Each row was made from one path, in order. Every step used is in the known rows, and no mark comes twice. Write each row's path.
Known rows
ruzu-pive: [-25  10  -1  35  -7  -5  36  28  -8 -38 -13 -16  11 -26   3   7   3 -17
  22  -5  22   3   0  26  -8   8   3 -45 -20   6  14  20 -14]
tovug-tesep-pive-melik-kekez-dufuv: [-27  16 -11  23   6 -22  15  43 -18 -14 -12 -79 -10 -54   8  63 -12 -30
  51 -14  28 -36   0 -13  -2 -29   3   8  -8  41 -30   6  -2]
melik-pive-ruzu-kekez: [-38  14   0  46 -14   0  -6  12 -52 -17  -9  -9  -6 -51   5 -13 -29  11
   9   9  28  17  -6  23   9   0 -14 -62 -10  -7 -10  19 -17]
ruzu-kekez: [-22   4   9  43  -2   1  21  24 -31 -24 -25 -25 -13 -22  15  -6 -17  -2
  28 -14   7  -3   4   7  -5  -2  -4 -36 -17  16   9  14 -30]
melik-kekez-pive-ruzu-tesep-tovug: [-12  -3 -37  43  13 -49  -5  28  -6 -12  -2 -52  -3 -29  16  15 -17 -21
  22  -2  27  -3  27  25  -2  46  23 -46  11  52 -20  17  12]
kekez-melik: [-23   9  -9  22   7  -6  48  11 -11 -12  -9 -34 -18 -19   0  -6 -22 -33
  24 -38  12  -2  -1   3  -3  -7  22 -32 -11  40   2  13 -13]
pive-melik-kekez-tovug: [ -1  -4 -30  60   8 -32   5  45 -31 -23  -9 -41 -23 -32  29  29 -12  -9
  41 -27  24   1   1  27   2   0  23 -30 -33  28   9   9 -17]
ruzu-kekez-tovug-tesep: [-24   3 -11  43   8 -27  37  39 -32 -32 -19 -56  -3 -22  33  36 -25   9
  38 -39  36  -3   1  -2 -21 -19 -11 -34 -13  27   5   7 -23]
tovug-kekez-melik-pive: [-41   5 -10  35   9   2  32   2 -30   8  -4 -50 -14 -33 -13   8 -27 -13
  -1  -9  21 -10 -12  21   7  -5   7 -47  -7  23  -5   0  11]
zafon-kekez-melik-pive-ruzu-tesep: [-52  13 -17  50 -12 -25   8  28  -3   5   0 -44  -4 -54  -5  -7 -30 -14
   6  -9  24   3  -2  29  20  -6  12 -53  19  33  -5   7  24]
pive-melik-kekez: [ -9   7  -6  59   2 -13  10  31 -23 -25 -10 -32 -27 -39  14  13 -11 -17
  39  -9   4  -5   1  22  13   6  11 -32 -29  28  -2  10 -12]
zafon-kekez-tesep-pive: [-66  15 -20   7   0  -6  -8  29   2 -13 -25 -54   8 -29  33  17 -10 -10
  29   9   5   7 -21  25  -3  -2   8 -10  10  45   7  27  15]
tesep-tovug-kekez: [-39  -7 -19  20  23  -7  35  14 -11 -21  -2 -50   5 -18  -2  16  -7 -17
  21  16   6   1  -2  22  -3  34  21 -19 -15  24   5  -1   9]
kekez-pive: [-11  17  -3  23  22  -5   9  24  -4 -11  -8 -38  -8 -15  17  -1 -12 -25
   4 -26  22 -11  -4  22 -11  25  -7 -47 -18  38 -10  20 -13]
melik-pive-ruzu-tesep: [-28  28  -4  45   7 -20  -5  21 -22 -19   9 -21  18 -50  -2   6 -31 -11
  11   5  27  12   7  26  15   2   5 -55   7  12 -15  15  -9]
ruzu-tesep: [-15  16   4  40  16 -21  24  32   0 -25  -9 -37  14 -21   8  11 -18 -21
  27 -17   6  -8  16  11   2   2  12 -28   0  34   5  11 -26]
pive-melik: [-12  14   9  39  18  -5  26  29  -8 -33   3 -27 -13 -37   2   6  -4 -16
  26  -9   2  -2  -7  29   4   6  20 -23 -32  17  -8  15 -13]
melik-kekez-pive-ruzu: [-10  11 -24  53  10 -17 -15  22 -25 -13  -5 -25 -14 -36  22  -6 -37 -14
  10  -6  30  -3  -8  17   2  33 -20 -56 -14  37 -19  27   4]
pive-ruzu-kekez: [-28   6   2  51  -2   0  14  22 -36 -32  -7  -7  -7 -42  11 -22 -35   8
  22   8  13   9  -5   9   2   4 -12 -37 -17   6  -5  27 -15]
tovug-tesep-dufuv: [-38  16  10  18  27 -12  24  15  -3 -36  -9 -68  16 -22  -4  51 -21 -32
  45 -36   7  -7  -4 -10  -3  -8 -27 -21  13  50  -2   5 -11]
tesep-melik: [-32  16  -5  46  -2   4  27  25  -1 -34 -14 -43 -13 -43   7  27  -7 -43
  36 -17   1   4  -5  18 -19  -2   2 -34   1  41  -3   4 -26]
tesep-pive-melik-kekez: [-32  10  -7  38  -3 -16   0  28 -24 -17 -17 -41 -12 -50  22  22  -9 -33
  45  14   5  -4  -1  20   3   6  21 -12 -14  25  -7   3 -17]
ruzu-tesep-tovug-kekez-pive-melik: [-10  -8 -12  41  44 -34  23  33  16 -16  12 -85  -4 -30  -5  26   6  -6
   2  13   2 -32  26  46 -17  44  41 -17 -10  39 -29   8  31]
zafon-kekez-pive: [-31  15  -8  33   9  -4  -5  41  12   0 -16 -48  -9 -19  23  -8  -6 -19
   3 -16  17 -15 -15  33  -1  28 -19 -50 -14  43   5  13   9]
kekez-melik-pive-ruzu-tesep: [-31  17 -12  41   3 -28  19  11 -19  -4   9 -32  -1 -51 -11   1 -36 -18
   8 -16  29   6   9  17  10 -11  24 -52  15  25 -20  15   1]
melik-pive-ruzu-tesep-dufuv: [-39  18   0  39  18 -22 -23  12 -16 -21   3 -43  29 -45 -15  32 -28 -24
  20  -4  14   9  12  17  19   0  -8 -43  27  23  -8  14  -9]
ruzu-pive-melik: [-17   7   7  46  -2  -7  40  35  -4 -46   0 -21  -2 -42  -6   9  13  -9
  25   4  13  -4   0  40  -8   6  23 -35 -32  -4  -1  23  -2]
melik-kekez-tesep-dufuv: [-29  -4 -23  31  16 -17 -21   6 -21 -23 -27 -63  -9  -9  17  51 -21 -11
  48 -33  -2   6   3   0  12  -9  -6 -22  14  69  10  34   2]
ruzu-pive-melik-kekez: [-13  -1  -8  65 -19 -16  22  38 -20 -37 -12 -25 -16 -44   6  17   6  -9
  36   3  15  -7   7  34   1   7  14 -45 -31  10   6  18   2]
pive-ruzu-kekez-tovug: [-21  -5 -22  51   4 -18  14  36 -43 -33  -9 -17  -4 -37  29  -6 -38  15
  25  -8  31  15  -5  15 -10   1  -1 -35 -21   2   4  28 -22]
tesep-pive: [-44  20  -1   6   6  -2  13  21 -15 -16 -16 -31  15 -32  17   9 -16 -41
  30   5  11   4  -8  10 -11   8  12 -17  -2  20   2   4 -33]
kekez-dufuv: [ -9  17 -10  15  17   1  21  31  -8 -17 -14 -37  -2 -15  -4  17 -14 -25
  24 -35  26 -21  -1  -6   6 -17   2 -10 -24  27  -3  23 -23]
melik-pive: [-30  25   0  23   0   0   1  12 -30  -9  -8 -25   0 -29   3  10 -10 -22
  11 -15  27  12  -8  28   8   0  -1 -59 -11  14   1   1 -24]
melik-kekez-tesep-tovug: [-31  -6 -49  14   3 -28   2   9 -24 -20 -21 -51 -21 -10  24  34  -6  -6
  46 -21  13  19   5  19   2  13  33 -26  -3  62   2  28   9]
tovug-kekez-tesep-zafon: [-40  -6 -28  31  44  17  22  21 -26 -25 -25 -69  13 -11  17  48 -18  -3
   7   4  -2  23 -14  23 -12 -11  19  -1   6  48  -3  35  42]
melik-pive-ruzu-tesep-tovug: [-40  13 -21  20   4 -33   2  12 -17 -18  11 -34  17 -44  -9  15 -11 -17
  18   8  28  22  16  35   9  21  35 -49  13  18 -14   5   0]

Which path is each row?
[ -1  -2 -18  56 -11 -16  18  48 -17 -28 -14 -40 -18 -43  -6  34  13 -11
  34 -14  29 -32  11  16   7 -18  15 -20 -36  12  -5  29   2]
ruzu-pive-melik-kekez-dufuv
[-33  -9 -24  11   2 -18  18   7 -24 -32 -24 -50 -20 -11  20  18   3  18
  36 -17   7  16  11  20 -14   3  34 -20  -5  40   2  34   2]
ruzu-kekez-tesep-tovug
[-58  10 -17  25   9 -30  20  59   4 -23  -5 -79   9 -53  34  47  -4 -18
  40  -5  24  -8 -18  29 -16  -6   8  -4  -6  30  -2  -6  14]
zafon-kekez-tovug-tesep-pive-melik
[-22   9 -17  83  -9 -21  12  40  -6 -26 -25 -63 -14 -43  20  48 -16 -41
  49 -14  -2 -10  24   9  -8  -6   4 -40  22  64   1  -7 -25]
ruzu-tesep-melik-kekez
[-31  16  -7  68   6 -15  23  33   4 -44   2 -40   3 -63   2  22 -29 -31
  34   8   2   6   8  18 -12   1   7 -32  20  38 -21  14 -11]
pive-ruzu-tesep-melik
[-34   7 -28  15  30   9  17  20 -22 -30 -28 -56  10  -9  21  42  -8 -20
  21 -27   8  35  -7  21 -14 -21  31 -12   9  53  -2  41  16]
kekez-tesep-zafon
[-38  -8 -22  41  30 -24  31  23  -5 -28  15 -47  23 -40  -8  13 -27  -4
  19  38   8   0  12  24   1  37  25 -13   7  23 -13  10  24]
pive-ruzu-tesep-tovug-kekez
[-56  15 -13  28 -19  -6  13  21 -11  14 -17 -45 -21 -34  -1  -2  -8 -27
   8 -31  25   3 -16  28  17 -11   5 -57  -1  35  12  -4   9]
zafon-kekez-melik-pive
[-18   8 -16  27   5 -12  -3  39 -22  -7 -18 -55 -13 -48   9  38  -5 -35
  40  -4  19 -33   4  -1   5 -17  22   9 -17  26 -14  12 -16]
tesep-pive-melik-kekez-dufuv
[-39   5 -27  43  20  -1   4  64   3 -15 -22 -64  28 -37  -1  33 -14 -31
  12  -7  18  -2   4  11  10 -25  11   5  20  39  -2  22  32]
pive-ruzu-tesep-zafon-kekez-dufuv
[-42  21 -25  42  -1 -20  20  34 -21 -29  -6 -76  -7 -51  16  77  -9 -30
  33 -39  44  13 -12  22 -29 -24  -8 -55  12  42 -13 -14 -17]
kekez-tovug-tesep-melik-pive
[-53  15 -14  26  22   3  16  51   6 -10 -30 -91   9 -18  24  44   5 -39
   6 -29  24   3 -17  23 -22   4 -17 -36  15  65  -5   3  42]
tovug-tesep-zafon-kekez-pive
[-12   0 -38  50   3 -27   4  37 -37 -15 -21 -35 -10 -14  37  27 -27 -17
  42 -34  31   5   2  12   0   1   6 -40 -19  36  21   7 -27]
melik-kekez-tovug
[ -5  18  -6  46  28 -26   4  34   4 -21   9 -34  13 -36   9  -4 -33 -13
   1  -4  23 -10   9  22  -6  28  -1 -43   2  37 -28  30   2]
kekez-pive-ruzu-tesep
[-54  -8 -34  19   9 -13  29  -7 -30  -1  14 -46 -10 -48 -22   4 -24 -11
   2  16  28  13 -10  32   5  21  31 -41   1  19 -20   5  39]
tesep-tovug-kekez-melik-pive-ruzu
[-20 -10 -39  25   8 -34   6  17 -18 -27 -11 -58 -34 -27  17  37   6   3
  47 -14   4  12   8  34   1  14  53 -16 -16  53 -11  30  22]
pive-melik-kekez-tesep-tovug
[  1  16   4  33  27  -8  12  31   3 -20   5 -44 -19 -34   8   2  -2 -17
   5 -18  14 -18  -4  37 -10  22  13 -36 -32  28 -25  24   0]
kekez-pive-melik
[ -4 -12 -31  68 -12 -34  19  51 -28 -38 -12 -33 -12 -38  24  33   4  -6
  38 -13  32   1   6  40  -8   2  24 -42 -32   9  15  17  -3]
ruzu-pive-melik-kekez-tovug
[-35   1  -1  25   5  -9   7  21 -24 -30 -18 -51 -16 -46  30  18  -6  16
  33  12  -4   0   1  24 -20 -17  30   1 -10  22 -21  39  -3]
ruzu-kekez-tesep-pive-melik
[-54   5 -22  21  30  -1   3  10 -24 -24   4 -43  20 -52  17  15 -48  13
  14  50   7   9 -26  18  -8  14   1   2   3  23 -26  44  32]
tovug-kekez-tesep-pive-ruzu
[-26   9 -20  89  -7 -24   6  36 -12 -34  -8 -45 -11 -61  12  32 -36 -32
  45   6   5   2  15  11  -4   3  -2 -41  23  49 -15   8 -10]
pive-ruzu-tesep-melik-kekez
[-29  -5  -5  46  -8  -6  40  12 -33 -20 -10 -19 -24 -43   3 -26 -41  -1
  20 -14  14   4  -3   2  -4 -10   8 -36  -9  19 -10  29  -5]
pive-ruzu-kekez-melik
[-54  -2 -27  50  11 -10  31  46   1 -10 -18 -61  12 -38   5  10 -24 -38
  12 -13   6  17   2  19   0 -15  33 -14  32  51   2  13  42]
pive-ruzu-tesep-zafon-kekez-melik
[-37  18 -18  26  -1  -8  20   2 -32  -5   7 -19 -12 -52 -13 -11 -34 -21
   6 -17  35  18 -17  19   9  -8  14 -58  -4  16 -20  17   3]
kekez-melik-pive-ruzu
[-34   3 -33  -6  16 -22  21   6  -7 -29  -7 -47  -8  -7  10  23   0  -5
  34 -23  10  21   0  26  -8  12  42 -17  -6  50  -5  32   7]
kekez-tesep-tovug
[-43   8 -34  29   0 -36  10  39 -32 -14 -18 -66  10 -31  45  61 -31 -30
  53 -18  40   1  -2  -6 -17  -7  -3 -22   7  44   3  -9 -19]
melik-kekez-tovug-tesep-pive
[-45   4 -18  29  18  13   0  50   4  -3 -35 -69   8 -11  25  19   8 -42
  -4 -19  17   8 -10  37 -13  13   2 -36   6  51   7   8  30]
tesep-zafon-kekez-pive
[  0   1  15  50  12  -7  10  32 -13 -19 -11 -44 -33 -36  16  -6  -1   6
   6 -16   9 -25   7  32 -17  13   4 -40 -32  21 -21  26  -8]
ruzu-kekez-pive-melik
[-19   7  -9  47  37   2   8  22 -14 -13  10 -36   4 -40   3  -9 -43   2
 -12  26  20 -12 -19  26  -6  42 -25 -41 -18  21 -28  28  28]
tovug-kekez-pive-ruzu
[-48  18 -22   4  16  -8  -1  12 -19 -28  -1 -28  16 -46  21   7 -36  -5
  25  21  14  23 -20  16  -8   2  14  -6   6  27 -25  50   7]
kekez-tesep-pive-ruzu
[-47  26 -11  52 -11   6   1  15 -24 -29   3 -29  -9 -72  -5  22 -20 -31
  17   7  22  25 -18  36  -6  -2  -7 -60   8  18 -25   8 -10]
tesep-melik-pive-ruzu
[-26   4  -9  56  28 -11   3  66  20 -11 -23 -86   5 -30  17  31  18 -32
  -2 -12   1  -6  12  51 -13   8  31 -20  11  51  -9  12  39]
ruzu-tesep-zafon-kekez-pive-melik
[ -6   9 -17  46   7 -15  -8  25 -19  -3 -21 -43 -20 -16  28   8 -18 -24
  16 -25  23 -14   2  16  -2  25 -13 -56 -14  51  -4  14 -10]
melik-kekez-pive
[-41  18  -2  35   0 -25  18  33 -21 -23  -9 -63  -8 -55  21  47 -13 -28
  52   5  14 -11  -5   4  -5  -5   3 -14  -4  37 -20  -5  -4]
tovug-tesep-pive-melik-kekez
[-58   4  -4  24  -9 -17  50  12 -29 -20  -8 -50  -5 -61  12   8 -45 -11
  32  -2  23  -3  -4 -19 -23 -19  -1 -16  18  27 -30  15   2]
tovug-tesep-pive-ruzu-kekez-melik
[-47   5 -13  32  -7  -6  35  28   5  -1 -20 -44 -18 -24   5 -12 -15 -28
  21 -31   7  -7 -14  16   9  -5   9 -32  -7  46  15   4   8]
zafon-kekez-melik
[-25  11  -7  35  -9   2 -10  22 -48  -9 -11 -24 -13 -51  -7   4 -25   8
   6  -8  43  -8  -2   8  12 -26 -14 -39 -15  -4 -20  27 -12]
melik-pive-ruzu-kekez-dufuv
[-22  15 -19  26  22 -28  39  38 -14 -34  -3 -55   9 -21  25  43 -26 -13
  38 -43  39   3 -10   4 -16  -9  -6 -31 -13  38   3   6 -15]
kekez-tovug-tesep
[-49  -4 -42  35  11   1  10  60 -14 -14 -37 -62  16 -12  35  37   3 -37
  22 -29  22  28 -12  35  -9 -10  20 -19   0  37  32   1  11]
tesep-zafon-kekez-tovug
[-34  18 -11  20  -4  -7  25   2 -26   2  -9 -35 -18 -29  -6   4 -17 -29
  10 -38  27   5  -5  16   4 -16  19 -54  -2  28  -4   3 -13]
kekez-melik-pive
[ -4   2   4  51  41  -3  19  29  -3 -16   7 -58 -15 -34   3   8 -14  -1
  -8  11   7 -30 -10  38 -12  32   0 -28 -35  24 -25  19  26]
tovug-kekez-pive-melik
[-43   6 -16  44  11  -1  24   0 -34   1  13 -33  -6 -54 -18  -5 -46  -4
  -6  14  26   4 -20  21  11   2   1 -48  -5  11 -21  12  27]
tovug-kekez-melik-pive-ruzu
[-45  -5 -41  58  20 -18   4  68  -7 -21 -19 -59  35 -31  30  33 -20 -25
  17  -7  22  28   1  34  -5  -7  25 -17  19  37  17  13  27]
pive-ruzu-tesep-zafon-kekez-tovug
[-44   9 -14  49 -18   3  -4  12 -35 -25 -28 -59 -34 -47  18  43  -5   9
  22 -17  10  15  -1  30 -19 -30   2 -54  16  39 -17  26  -9]
ruzu-kekez-tesep-melik-pive
[-22 -14 -18  53   3 -24  -5  19 -13 -45 -16 -58 -12 -34   3  58   9   2
  47 -14   0   0   8  29   1 -10  13 -23  -2  40   1  45  24]
ruzu-pive-melik-kekez-tesep-dufuv
[-38  -6 -25  38  17  10  10  20 -44 -38 -27 -38   1 -30  25  20 -25  10
  16   0  10  41  -5  17 -15 -20  18 -14   9  30 -14  55  26]
pive-ruzu-kekez-tesep-zafon
